Each row comes from the steps of one path. Every step used is in the known rows, and no mark comes twice. Write the path behind each row, first mark first.
Known rows:
fumas zogeb nefep fesabu: [-0.66 -0.87 -2.52 -0.98  4.19 -1.05 -2.05  0.79 -1.39  1.52 -2.72  2.19
 -3.77  2.55  1.20  0.44  0.23 -1.31 -3.20 -2.49]
dolip nelil: [ 2.27  0.02  3.06  2.04 -1.83 -2.14  6.74  2.08 -2.28 -4.80 -0.96  0.46
  1.96 -0.83  4.88  4.07  0.91  1.41 -1.43  0.28]
zogeb dolip nelil nizef: [ 4.11 -0.30  0.68  0.80 -6.02 -1.44  1.45  0.03  0.60 -1.57  0.93 -2.65
  3.11  0.40  2.15  5.05  0.43 -0.04  1.06  2.17]
nefep fesabu nizef zogeb: [-4.16 -0.84  1.74 -0.25  0.23  1.09  2.79 -1.34 -0.49 -0.94  3.03  1.22
 -3.94 -3.53 -0.33 -0.26  1.24 -0.61 -1.72 -2.55]
nizef zogeb nefep fesabu dolip: [-1.54 -2.28 -1.93 -0.24  3.37  0.12 -3.53 -0.53 -2.89 -0.75  3.16  4.24
 -1.76  2.53 -1.64 -4.32 -0.27  0.22  1.20 -2.35]
fumas zogeb nefep: [ 1.20 -1.89 -2.07 -1.13  4.16 -1.43 -1.00  1.40 -2.64  1.33 -2.91  3.15
  1.00  1.80  0.43  1.12  0.77 -1.38 -1.60 -1.97]
gugin nelil nizef fesabu: [ 0.56 -1.87  1.17 -4.37 -4.44 -1.50  0.03  0.58  1.05  1.28 -0.35 -1.70
  2.38 -3.01  2.13  1.77 -0.11 -4.24 -0.68  2.48]
gugin nelil nizef zogeb dolip: [ 3.77 -2.60 -1.99 -1.89 -4.72 -1.09 -3.12 -0.38  1.39  3.82  3.37  0.01
  2.25 -3.18 -2.57  0.44  0.79 -2.00  2.03 -0.34]
fesabu nizef zogeb: [-2.35 -1.70  2.30 -0.40  0.04  0.77  3.69 -0.99 -1.69 -1.09  2.83  2.33
  0.74 -4.06 -1.01  0.41  1.78 -0.49 -0.05 -1.89]
gugin nelil fumas: [ 3.12 -0.81  1.01 -1.17 -0.20 -0.33  0.63  0.13 -0.39  0.46 -0.57 -0.10
  2.55 -1.56  1.94  3.87  0.35  0.42  0.17  1.08]
zogeb dolip nelil nizef fesabu: [ 1.70 -0.09  1.53 -0.90 -6.06 -1.94 -0.07  0.38  0.78 -0.45 -0.26 -2.76
  2.20 -0.74  3.24  1.11 -1.19 -1.71  0.87  2.83]
dolip zogeb nefep fesabu: [-2.27 -0.75 -3.87  2.94  0.42 -0.45  2.29  1.54  0.61 -0.67 -1.20  1.69
 -3.48  2.63 -0.10  4.02  0.42 -2.40 -1.70 -3.39]
nelil nefep fesabu: [-3.25 -0.39 -1.46 -3.72  0.20  2.29  0.75  2.22 -4.60 -1.15  0.72 -1.40
 -0.74  0.13  4.16  3.54 -2.09 -0.52 -2.26 -0.94]
nelil fumas zogeb nefep fesabu nizef: [-2.02  2.31 -0.66 -1.22  5.39  2.73 -3.56 -3.32  3.84  4.01 -3.73 -1.37
 -4.55  1.37 -2.18 -0.06  0.17 -0.74 -2.56 -0.39]
zogeb dolip: [ 2.42 -3.24 -1.66 -0.04 -1.48 -1.34 -0.97  0.83 -5.70 -2.44  3.56  3.52
  3.57  1.47  2.87  4.78  0.27  0.08  1.94 -1.59]
fesabu nizef zogeb dolip nelil: [ 1.69  1.86  1.79  3.02 -1.67 -0.24  1.71 -1.12  2.20 -1.64  2.03  1.33
  0.12 -3.20 -1.85 -1.32  1.09  1.75  0.64 -1.08]
zogeb nefep fesabu dolip nelil fumas: [ 1.73  2.56  0.73  1.96  2.46  0.90 -2.17 -1.63  1.70 -2.03 -1.58 -1.18
 -1.37  4.62  0.66 -1.20 -1.25  2.82  0.30  1.94]
fesabu nizef zogeb nefep: [-1.35 -0.66 -0.27 -0.42  1.62  2.05 -0.17 -1.78  0.60 -0.05  2.38  3.95
 -0.39 -2.07 -3.47 -1.76  0.30 -2.19 -0.54 -3.75]

Write each row's path:
[-1.81 -2.78 -1.76 -2.14 -0.20  0.94 -3.97 -1.89 -0.48  1.90  3.23  0.02
 -1.18  1.99 -2.95 -2.88 -0.02 -1.69  1.78  0.11] => nelil nizef zogeb nefep fesabu dolip
[-2.03 -2.19 -1.87 -0.33  1.34  0.10 -0.94  0.27 -2.05  0.28  2.15  3.75
 -4.39 -0.24  0.37 -2.22 -1.08 -1.84 -1.40 -4.90] => nizef zogeb nefep fesabu
[-0.51 -0.03  4.09 -1.74 -5.43 -1.83  4.80  1.08  0.53 -1.43 -2.24 -3.87
  1.74 -2.27  4.72  1.65 -0.45 -2.09 -1.00  3.41] => dolip nelil nizef fesabu
[-0.38  0.88  0.38  0.47 -3.30  0.15  1.65 -0.52  4.43  1.28 -0.63 -2.49
 -5.02 -1.28 -0.25 -2.12 -0.89 -2.13 -2.29 -1.41] => dolip nelil nizef zogeb nefep fesabu
[ 1.00  1.94  1.23 -0.81  0.98  0.95  1.87  2.52 -3.31 -3.82 -0.92 -1.99
  5.53  1.73  1.98  0.85 -0.68  3.55  0.70  3.46] => fesabu dolip nelil nefep
[ 0.14 -1.75 -3.33  2.88  2.34 -0.72  0.45  1.28 -1.80 -1.74 -0.19  3.25
  3.81  4.71 -3.03  2.65  1.88 -0.19  2.52 -0.17] => fesabu dolip zogeb nefep
[ 2.10 -0.18  0.95  0.54 -1.40 -0.23 -0.03 -0.88  1.93  0.12  0.33 -1.01
  2.33  0.74 -3.14 -3.47  0.41  0.10  1.89  1.93] => fesabu dolip nelil nizef zogeb nefep
[ 4.36  1.02  1.45  2.24 -1.90 -0.81  0.49 -0.13 -0.73 -1.33 -0.54 -1.27
  2.59  0.60  3.18  3.43 -0.78  2.88  1.74  1.35] => zogeb dolip nelil fumas
[ 5.11 -0.08 -1.85 -0.99  2.35 -1.98 -5.30  0.09  0.80  5.12 -2.79  0.10
  2.23 -0.03 -0.70  1.58  0.85  1.39  1.07  1.42] => gugin nelil fumas zogeb dolip
[-3.82  1.37 -2.59 -2.60  0.28  4.31 -4.21 -1.02 -0.39  2.21  3.64 -0.55
 -2.55 -2.28 -2.44 -1.96 -1.97 -0.17 -0.26 -2.58] => nelil nefep fesabu nizef zogeb dolip
[-0.70  2.48 -1.51  0.08 -1.41  1.00 -1.13  2.04 -0.39  0.91  0.74 -1.76
 -2.88 -1.67  1.34 -2.74 -2.95  1.83 -1.08 -1.86] => nizef zogeb dolip nelil nefep fesabu
[-3.95  4.66  2.10 -0.48 -0.11  3.42  3.56  0.23  3.25 -0.09 -0.74 -3.60
 -4.15 -4.36 -0.44 -2.63 -1.42  1.09 -3.48 -0.70] => dolip nelil nefep fesabu nizef zogeb
[ 0.25  1.92  1.12  2.16  2.66  0.70 -2.14 -1.48  2.06  0.62 -0.91 -0.44
 -2.99  1.76 -1.33 -5.72 -1.41  2.94  1.03  0.51] => nizef zogeb nefep fesabu dolip nelil fumas
[-2.76 -1.81 -1.32  2.95  0.99 -1.75  3.56  1.53 -2.74 -2.45  0.45  0.63
  0.23  3.19  0.40  4.32  2.59  1.32  1.16  1.22] => nefep fesabu dolip zogeb
[-2.58 -1.99 -2.42 -0.84 -1.22 -0.37 -1.58  0.25  0.96  1.94 -1.53 -1.05
  3.68  3.17 -3.25  0.15  0.47 -3.79  2.93  2.98] => nelil nizef fesabu dolip zogeb nefep
[ 2.87 -0.08  3.10  2.29  0.22 -2.43  4.02  1.35 -3.26 -5.83  0.23  1.00
  4.60  1.92  2.78  2.12  1.79  3.57  1.16  2.95] => fesabu dolip nelil
[ 1.23  3.41  0.45  1.41  3.69 -0.56 -0.58 -0.17  3.69  2.60 -6.91 -2.49
 -4.87  1.79  1.60 -0.98 -0.80  1.29 -3.39  0.27] => dolip nelil fumas zogeb nefep fesabu
[-2.09 -0.75 -0.73  0.45 -0.35  1.03 -2.02 -2.20 -0.24  0.09  4.93  2.27
 -3.44 -1.89 -1.65 -0.75  0.51 -0.25  0.38 -3.14] => nefep fesabu nizef zogeb dolip
[-2.24 -1.57 -2.49  1.16  2.25 -1.28 -1.11  1.67 -1.68 -0.70 -1.43  3.17
  3.12  3.64 -1.81 -1.14  0.33 -1.85  2.45  0.58] => nizef fesabu dolip zogeb nefep
[-3.05  3.04 -0.91 -3.27  0.90  3.72 -1.19 -0.16  3.84  2.50  1.23 -1.36
 -3.58 -4.98 -2.92 -2.53 -1.00 -1.05 -3.14 -1.58] => gugin nelil nefep fesabu nizef zogeb
[ 1.51  2.76  2.85  2.68 -1.10  1.17  0.32 -2.66  3.50  1.08  0.60 -1.44
  0.24 -3.31 -2.10 -1.53 -0.04  2.64  1.71  0.37] => fesabu nizef zogeb dolip nelil fumas
[ 1.04 -1.23  3.40  0.39 -2.84 -1.56  3.75  0.07 -0.41 -0.78  0.85 -2.58
  3.58 -1.31 -0.66 -1.01  1.88  1.74  2.42  3.80] => fesabu dolip nelil nizef zogeb
[ 1.10  2.51  1.87 -0.27  5.57 -1.55 -4.11 -0.07  1.62  2.60 -7.15 -1.13
  1.60  2.90 -0.15 -6.17 -1.02  1.93  0.67  4.28] => nizef fesabu dolip nelil fumas zogeb nefep
